Known rows, with every way that one mark hangs from another
repi[bapigo[vogifub[tima[zunal]]] fesaz]:  1.051  0.438  3.715  2.968 -1.770  3.233 -1.571  4.045  2.036 -1.308  3.004 -0.714 -0.988  2.034  0.236 -3.118  3.555 -1.459 -1.118  0.665 -1.965  0.498
fesaz[repi vogifub[tima]]:  0.995  3.419  1.927  1.279  1.594  0.406 -3.153 -5.896 -1.545 -0.763  2.984  2.601 -2.075  0.638 -1.538 -1.414  1.721 -2.962 -3.109  0.046 -1.422  2.609
pemu[repi[bapigo[vogifub[tima[zunal]]] fesaz]]:  2.052  0.958  8.341  1.757 -1.320  4.773 -0.172  3.200 -0.041 -0.436  3.733 -1.838 -0.676  2.160  0.610 -4.585  2.593  0.156 -3.215 -0.105 -1.985  0.548
tima[zunal[bapigo]]:  0.496  1.256 -2.515  1.385 -0.680  0.289 -2.402  0.929  0.686 -4.491  1.381  0.403  0.289  1.787 -3.384 -1.996 -0.606  0.243 -1.797  1.083 -3.296  0.556
bapigo[vogifub[fesaz tima]]:  0.436 -1.866 -0.877  1.676 -3.260  2.830  0.105  0.779 -1.010 -0.968  0.960  3.958 -2.076  0.340  0.634 -1.910  3.834 -3.082 -2.301  2.457  1.031  1.303
nizu[zunal[bapigo[vogifub[fesaz]] tima]]:  2.176  0.170 -4.412  0.521 -2.896  0.713 -1.870  2.794 -0.541  0.812 -1.001  2.027 -0.013 -0.281  1.396 -2.759  1.104 -3.467 -0.880  0.050  0.956  0.536
zunal[bapigo]:  0.743 -0.069 -5.206  1.053 -0.817  1.745 -2.659  1.330  0.706 -4.359  1.208  1.242 -1.829  0.582 -3.889 -1.568 -3.314  0.454 -2.299  0.721 -3.209  1.062
bapigo[vogifub[fesaz[repi] tima]]: -1.001 -0.415  2.250  2.393 -1.418  1.595  0.557 -0.788 -1.208 -0.188  1.419  3.972 -3.276 -0.921 -0.472 -0.967  4.973 -4.253 -1.017  2.413  0.628  1.530
tima[zunal[bapigo[vogifub[fesaz]]]]:  0.134 -1.148 -3.393  0.145 -4.272 -0.313 -2.021  1.230  0.640 -3.947  2.489  1.377 -0.171  1.864 -0.486 -2.726  3.886 -0.989  0.064  2.497 -1.480  0.193
pemu[repi[bapigo]]:  3.300 -1.136  5.614  2.230 -0.437  3.127  0.029  2.205 -1.344 -0.899  2.221 -2.391 -1.605 -0.007 -1.458 -3.991 -3.740  1.706 -3.768 -1.099 -3.860  1.535
pemu[repi[bapigo[vogifub[tima]]]]:  2.536 -0.753  5.874 -0.049 -3.247  3.037  0.826  1.535 -1.271 -0.560  2.649 -0.068 -2.012  0.569 -2.456 -5.830 -0.687 -0.845 -5.614  0.101 -1.338  2.338
nizu[zunal]:  4.272 -0.306 -1.970  2.446  1.400  4.847  1.078 -0.538 -0.953  0.285  0.407 -0.319  1.091 -0.558 -1.137 -1.128 -0.117 -0.553 -3.539  0.106 -1.733  1.272
bapigo[vogifub[fesaz tima[zunal]]]: -0.691 -0.354  1.022  1.673 -3.958  2.088  0.323 -0.241 -0.321 -0.883  1.045  2.601  0.761  1.234  1.809 -1.779  6.737 -3.252 -1.676  2.962  0.767  0.855
nizu[zunal[bapigo[vogifub[fesaz[repi]]] tima]]:  0.948  1.828 -1.104  1.287 -0.997 -0.847 -1.454  1.085 -0.561  1.892 -0.291  2.628 -1.553 -2.080  0.978 -1.595  2.644 -4.829  0.483  0.315  0.311  0.885
tima[zunal]:  3.032  0.895  0.865  2.855 -0.260  2.613 -0.843 -0.482 -0.580 -2.648  1.699 -0.566  0.766  1.681 -0.941 -1.292  1.909 -0.114 -3.165  1.183 -4.459  0.384
vogifub[tima]:  0.876  0.724 -0.269  3.083  0.366  3.444 -0.092  0.108 -1.117 -1.092  0.089  1.854 -0.940  0.592 -2.313 -0.824 -0.709 -1.767 -4.444  1.193 -0.880  1.455
fesaz[vogifub]:  4.181  0.835 -2.607  0.869 -1.287  1.636 -4.110 -4.157 -0.547 -3.155  3.998  1.094  0.027  2.646 -1.626 -2.701  0.409  0.254 -3.541  0.324 -3.478  2.215
vogifub[bapigo tima]: -0.065  1.380  1.577  1.260  1.018  2.753 -2.301  2.595 -0.935 -1.979  1.305  0.121 -0.140  0.504 -3.096  1.130 -2.450 -3.446 -2.992  0.038  2.201  1.508
repi[bapigo[vogifub[fesaz]]]:  1.582 -3.646  0.568  2.266 -5.535  1.343 -0.405  3.508  0.858 -1.166  2.508  0.520 -2.085 -0.275  0.245 -3.138  1.990 -1.873  0.047  1.086 -1.399  1.260
tima[zunal[bapigo[vogifub[fesaz[repi]]]]]: -1.371  0.584 -0.236  0.619 -2.964 -2.188 -1.385  0.044  0.302 -3.429  2.758  2.345 -1.501  0.269 -1.248 -1.593  4.759 -2.600  1.828  2.181 -2.448  0.333
bapigo[vogifub[fesaz[repi] tima[zunal]]]: -1.778  1.221  4.179  2.151 -1.699  0.575  0.666 -1.424 -1.312 -0.231  1.731  2.456 -1.102  0.428  1.057 -1.658  8.142 -4.991 -0.772  3.133 -0.598  1.001
nizu[zunal[bapigo]]:  2.399 -0.262 -6.069  0.928  0.971  3.088 -0.743  1.082 -0.149 -1.464 -0.588  0.242  0.055 -0.367 -3.209 -2.313 -2.866 -0.301 -2.476 -0.112 -0.793  1.538

Rows
-3.139  0.250 -0.615  0.378 -1.906 -0.689 -1.195  0.698  0.155 -1.599  0.488  4.577 -4.175 -0.746 -2.386 -1.764  2.531 -4.294  0.345  2.114  1.320  1.609
zunal[bapigo[vogifub[fesaz[repi] tima]]]
 2.192  2.002 -0.442  2.166  1.727  4.740 -4.935 -1.844  0.018 -1.592  3.241  2.247 -0.917  2.615 -0.073 -0.822  1.308 -0.354 -2.707 -0.618 -0.690  1.371
repi[fesaz[vogifub[tima]]]
 1.515  4.684  6.489 -0.914  2.841  2.887 -5.129 -0.266 -0.516 -1.740  4.781 -2.137  2.612  3.608  0.080 -0.458  1.505 -0.593 -2.298 -2.076  0.942  1.316
pemu[repi[fesaz[vogifub[bapigo tima[zunal]]]]]
-0.451  1.883  6.969  2.242 -2.454 -0.476  0.429  0.060  0.265 -0.548  2.091 -0.315 -1.540  0.238 -1.830 -3.387  4.288 -4.274 -2.055  1.624 -2.401  2.176
fesaz[repi[bapigo[vogifub[tima[zunal]]]]]
-2.275  0.655  3.038  4.258  1.733  1.826  0.512 -0.175 -1.388  0.884 -0.435  3.480 -3.138 -1.358  0.099  1.428  3.096 -4.432 -0.467  1.259  0.720  1.239
vogifub[fesaz[repi] tima]
 4.116  1.927  4.124 -1.330  2.359  3.655 -5.937 -0.270 -0.814 -3.007  6.887 -2.055  0.599  2.355 -1.233 -0.190 -1.637  1.838 -1.472 -2.987 -1.259  1.129
pemu[repi[fesaz[vogifub[bapigo]]]]
 0.054 -2.694  2.113  2.276 -4.485  0.959 -0.168  3.601  0.516 -0.207  0.474  2.042 -2.830  0.124  0.476 -3.665  2.459 -3.532 -0.775  1.073  1.258  1.990
repi[bapigo[vogifub[fesaz tima]]]
 1.007  2.793  3.894  2.774  0.406  2.462 -4.969  0.139  2.062 -1.002  3.160 -0.891  0.215  3.411  1.074 -1.964  2.702 -0.936 -1.181 -1.467 -1.254  1.684
repi[bapigo fesaz[vogifub[tima[zunal]]]]
-1.919 -0.242  1.417  1.887  0.074  1.714 -2.108  4.335 -0.531 -0.861  0.333  1.328  0.027 -0.185 -0.196  3.215  0.159 -4.523  0.241  0.089  3.798  1.730
vogifub[bapigo fesaz tima]
-0.283  1.489 -0.368  1.220 -2.680 -2.995 -3.293  1.756 -0.960 -1.218  1.484  3.354 -3.646 -0.797  0.535 -1.189  1.213 -3.846  0.912  1.191 -1.372  0.215
zunal[bapigo[vogifub[fesaz[repi]]] tima]
 1.720  0.315 -3.383 -0.760 -3.986  0.200 -2.288 -0.072  0.847 -5.367  2.897  0.614 -0.004  2.816 -3.222 -4.666  1.235 -0.073 -2.283  2.639 -3.676  0.607
tima[zunal[bapigo[vogifub]]]
 2.829 -0.700  4.915  1.901 -2.662 -0.068 -0.474  0.236  0.113 -1.413  3.967 -0.247 -3.737 -0.739 -2.450 -3.113  0.909 -1.617 -1.380  1.661 -4.360  1.603
fesaz[repi[bapigo[vogifub]]]
 4.964  0.570  5.533  1.430  0.985  3.330 -4.467  0.110 -0.286 -1.190  5.581 -2.265 -1.247  2.223 -0.341 -3.708 -1.544  2.953 -1.616 -3.027 -3.857  1.332
pemu[repi[bapigo fesaz[vogifub]]]
-1.668  0.306 -2.073  0.400 -0.153  0.829  0.575  0.514  0.008  0.940 -1.217  3.605 -1.874 -2.057 -1.820 -2.093  3.374 -5.028 -0.421  1.668  3.321  2.541
nizu[zunal[bapigo[vogifub[fesaz[repi] tima]]]]
-1.985  2.466 -1.616  1.450 -0.396  1.527 -1.568  1.042  1.058 -3.165 -0.520  1.510  0.094  1.424 -2.652 -2.719 -0.297 -1.696 -2.886  1.042 -0.706  1.394
vogifub[tima[zunal[bapigo]]]
-2.140 -1.475 -4.499  0.110 -3.866  0.666 -1.680  1.938  0.484 -2.638 -0.416  4.132 -2.504  0.413 -1.300 -2.859  1.293 -2.967 -1.412  1.965  2.296  1.574
zunal[bapigo[vogifub[fesaz tima]]]
 0.642  2.773  0.882  0.605  1.945  3.347 -6.626  1.438  0.191 -2.296  4.145  0.849  0.414  2.813 -1.454  1.715 -0.597 -1.289 -0.785 -1.754  1.478  2.010
repi[fesaz[vogifub[bapigo tima]]]
 0.172 -0.031 -3.822 -0.600 -3.286  1.217 -1.910  0.925  0.227 -3.800  0.750  2.982 -2.396  1.282 -4.572 -4.242 -0.561 -1.619 -4.178  2.515 -0.011  2.204
zunal[bapigo[vogifub[tima]]]
-3.165  1.314  4.881  2.604  2.253  0.438 -1.895  3.168 -1.219 -0.005  0.807  1.523 -1.633 -1.588 -0.419  3.758  1.092 -5.677  1.595  0.560  3.012  1.987
vogifub[bapigo fesaz[repi] tima]
 0.699  0.128 -3.818  0.903 -5.062 -1.000 -3.959  2.938  0.387 -2.051  0.840  2.989 -1.978  0.567  1.131 -2.675 -0.003 -2.404 -0.315  0.840 -0.709  0.050
zunal[bapigo[vogifub[fesaz]] tima]
 0.462  2.472  0.569 -1.240 -0.031  1.360 -5.104 -1.184 -0.715 -2.210  3.185  0.736  1.317  2.316 -2.521  0.293 -0.862 -3.218 -2.924 -0.974  1.801  3.150
fesaz[vogifub[bapigo tima]]
 3.838  0.432  0.937  2.723  0.142  2.647 -5.083  0.774  1.551 -2.167  5.231 -0.692 -1.505  2.088 -0.552 -1.186 -0.642  1.471 -0.473 -1.514 -2.997  1.833
repi[bapigo fesaz[vogifub]]
 0.866 -0.285 -5.187 -0.833 -1.583  3.433 -0.284  0.123  0.377 -0.477 -0.794  3.019 -0.144  0.129 -4.215 -4.951  0.041 -2.540 -4.612  1.298  1.307  2.777
nizu[zunal[bapigo[vogifub[tima]]]]
